In the rows, zero is written as 128.
Known rows, with every way that one mark hangs from another
[fazibu tamakib]: [151 136 120 121 114 146 129 163 133 112 128 117  91  80 105 188 120 139
 167 141 130 123]
[tamakib [kovu fazibu]]: [130 152 100 132 151 116 189 123 167  98 145 127 111  68  54 145 108 145
 108 158 118  97]
[zepodu [fazibu [lekor lepir] tamakib] kovu]: [108 113 118 119 142 149 158  10  85 167 143 113 125 186 112 197  82 141
 176 130 120 184]
[fazibu lekor zepodu]: [137 128 112 124 115 150 147 151 127 112 147  80 107  81 171  79 133 142
 108 157 107 151]
[lesug lekor [lepir fazibu zepodu]]: [106 111 148  97 124 122  46 186 148 133  80 173 175 137 123  95 127  85
 112 117 152 102]
[fazibu [kovu zepodu] [lekor [lepir lesug]] tamakib]: [144 127  99 166 101 127 108 172 100 149 153  71 155 162 208  86 156 148
 198 110 119 129]
[lekor [lepir [fazibu kovu] lesug]]: [ 91  87 121 151 118 110  58 151 120 148 128 149 110 188 102 127 167  98
  87  57 170 133]
[lekor lepir]: [120 109 122 125  91 131 106 172 134 143  94 148  83 133  78 149 118 129
 118  93 157 113]
[zepodu fazibu kovu]: [123 119 146 111 150 143 193  16 133 152 135 156  77 126  44 222 105 134
  96 132 149 187]
[lepir fazibu zepodu]: [116 134 136  92 117 115  91 153 156 111 137 173  90 107 132 152 174  77
  69 118 145 133]
[lepir fazibu]: [118 123 134 117 128 124 102 141 157 114 129 151  88  95  66 152 148 113
  78 114 144 136]
[tamakib [fazibu [lekor [lepir lesug]] [zepodu kovu]]]: [110 102 148 165 147 110 171  42  93 142 128 123  83 174 174 101 115 127
  98 121 131 140]
[lesug lekor [lepir [fazibu [tamakib kovu] zepodu]]]: [130 122  97 143 156 121  67 130 111 110 109 133 176 135 132  87 106 127
 159 151 105  98]
[fazibu [kovu tamakib]]: [163 144 126  95 112 158 151 182 138 117 141 110 121  73  79 170 137 147
 114 132 141 124]
[lesug [lekor [lepir fazibu zepodu]]]: [101 122 132 118 101 116  73 178 155 130  80 183 161 159 136 110 134  78
 107  86 177 109]
[tamakib [fazibu lekor]]: [128 127 182 133 135 110 191 109 140  97 120 109  76  83 102 118 100 139
  91 161 118 114]
[zepodu [fazibu kovu [lekor lepir] tamakib]]: [109 112 133 121 121 147 138  98  85 145 148  89 144 171 122 156 103 144
 170 130 107 165]
[tamakib fazibu]: [135 127 191 133 132 109 186 119 153  99 103 153  51  76  68 161 111 134
  80 144 136 102]
[lekor [lepir [fazibu [kovu tamakib]] zepodu]]: [120 131 119  84  98 128  70 176 124 137 132 167 133 163 137 152 169  90
  95  83 146 120]
[lesug lekor [lepir [fazibu [kovu zepodu] tamakib]]]: [139 131 132 133 132 131  63 194 128 136 104 132 210 130 113  86 129 140
 175 127 118 110]
[fazibu zepodu]: [144 129 120 126 111 145 142 162 136 115 127 128  79  77 132 128 145 138
  95 138 127 139]
[lepir [fazibu kovu lekor] lesug]: [103 100 124 147 144 117  90 132 129 121 168  89 129 139 133  90 171 105
  79 107 146 155]
[tamakib [fazibu lekor zepodu] kovu]: [141 139 131 163 164  87 216  46 118  69 156  97  56  85 149  78 105 143
  74 201  77 104]

Rows
[112 122 125 102 118 135 129  60 100 166 123 176  97 190 139 220 120 102
 154 109 147 159]
[lekor [lepir [zepodu [fazibu tamakib] kovu]]]
[118 123  84 143 130 104  80 106 113 114 131 148  91 158  92 159 125 117
 140 110 122 104]
[lekor [lepir [fazibu [tamakib kovu]]]]
[107 119 122 142 112 130  84 168 142 132  83 163 162 151 124  86 125 111
 109  86 158 123]
[lesug [lekor [lepir [fazibu zepodu]]]]
[148 142  98 143  92 137 124 180  99 138 151  72 155 135 177  89 138 163
 197 133  93 131]
[fazibu [kovu zepodu] [lekor lepir] tamakib]
[126 117 113 167 115 109  62 160 117 152 137 144 132 186 155 130 183 119
 150  66 150 125]
[lekor [lepir [fazibu [kovu zepodu] tamakib] lesug]]
[138 165  86 149 131 104 185 128 157 128 144 110 152 108 124  71 120 165
 142 145  96  89]
[tamakib [kovu [fazibu [lekor lepir]] zepodu]]
[111 107 155  93 140 140 123  88 132 165  84 174 165 160 109 153  89 103
 131 135 158 140]
[lesug lekor [lepir [zepodu fazibu kovu]]]
[102 114 117 143 112 132  86 174 125 128 102 148 174 155 122  77 134 116
 100  91 148 134]
[lesug [lekor [lepir [fazibu kovu zepodu]]]]
[155 183 123 126 123 149 180 185 162 134 146  88 192  71 162 108 132 175
 205 151  91 119]
[kovu [fazibu lekor tamakib] zepodu]
[127 136 105 124 137 141  98 127 109 106 167  92 132 111 179 105 147 127
 141 148  91 157]
[lepir [fazibu lekor tamakib zepodu]]
[120 115 109 127 153 147  67 117 102 143 105 141 186 149 126 115 105 128
 165 131 119 140]
[lesug lekor [lepir [fazibu tamakib [zepodu kovu]]]]
[115 102 129 112 134 135  54 160 118 139 114 147 114 127 100 106 143 127
  96 119 111 127]
[lesug [lepir [fazibu zepodu]]]
[125 125 122 168 150  82 188  52 102  90 138 111  65 134 153  71  99 139
  88 169  84  94]
[tamakib [fazibu [lekor lepir] zepodu] kovu]
[132 123 135 115 146 118 112 107 125 126  96 156 166 149 141 144  87 108
 172 165 130  95]
[lesug lekor [lepir [zepodu [fazibu [tamakib kovu]]]]]
[145 136 124 135 154 121 178  48 128 109 145 133  81 112  85 211 101 138
 146 165 117 131]
[zepodu [fazibu [tamakib kovu]]]
[132 116 112 163  99 117 118 174 122 156 143  86 139 155 176  55 162 144
 132  99 138 130]
[fazibu [kovu zepodu] [lekor [lepir lesug]]]
[124 134 118 135 123 112 133 103 131 123  96 164 150 169 155 153  95  99
 164 132 154 104]
[lesug [lekor [lepir [zepodu [fazibu [tamakib kovu]]]]]]
[135 138 126 112 147 125 101  97 162 142 124 182 170 156 177 161 165  63
 103  92 208 135]
[lepir fazibu [lesug lekor] [zepodu [kovu tamakib]]]
[126 152 109 111 149 160 180 101 135 139 147 127 139  94  72 207 104 150
 166 139 122 152]
[zepodu [kovu [fazibu tamakib]]]
[151 130 160 140 128 127 154 120 118 133 111 120 119 146 192 115 125 136
 123 111 140  97]
[kovu [tamakib [fazibu [lekor [lepir lesug]] zepodu]]]
[124 115 164  98 126 143  94 152 130 148  77 160 184 149 145 152  94 106
 180 140 143 111]
[lesug lekor [lepir [zepodu [fazibu tamakib]]]]
[149 147 176 145 131 105 209 127 137 102 143  98 100  79 126  81 135 158
  94 164  97 121]
[tamakib [fazibu [kovu zepodu] lekor]]
[135 136 113 126 135 138  93 137 119 108 149 135 105 104 147 151 158 123
 129 132 107 147]
[lepir [fazibu tamakib zepodu]]
[144 172 133 123 120 140 190 186 182 139 136 102 178  64 132  80 137 171
 149 141 106 120]
[kovu [fazibu lekor] zepodu]
[124 108 146 120 127 147 139 103 113 164 138 102 157 186 134 149 125 135
 132  95 154 148]
[zepodu [fazibu [kovu tamakib] [lekor [lepir lesug]]]]
[114 116 153 112 135 143 176  96 123 128 155  89 123 117  90 137 117 142
  99 151 116 176]
[zepodu [fazibu kovu lekor]]
[122 134  99 126 140 144 102 137  90 101 188  72 147 114 175  93 158 132
 130 151  75 172]
[lepir [fazibu kovu lekor tamakib zepodu]]
[194 181 177 123 121 123 211 137 164 117 120 120 120  66 151 121 130 167
 133 152 118  88]
[kovu [tamakib [fazibu lekor]] zepodu]
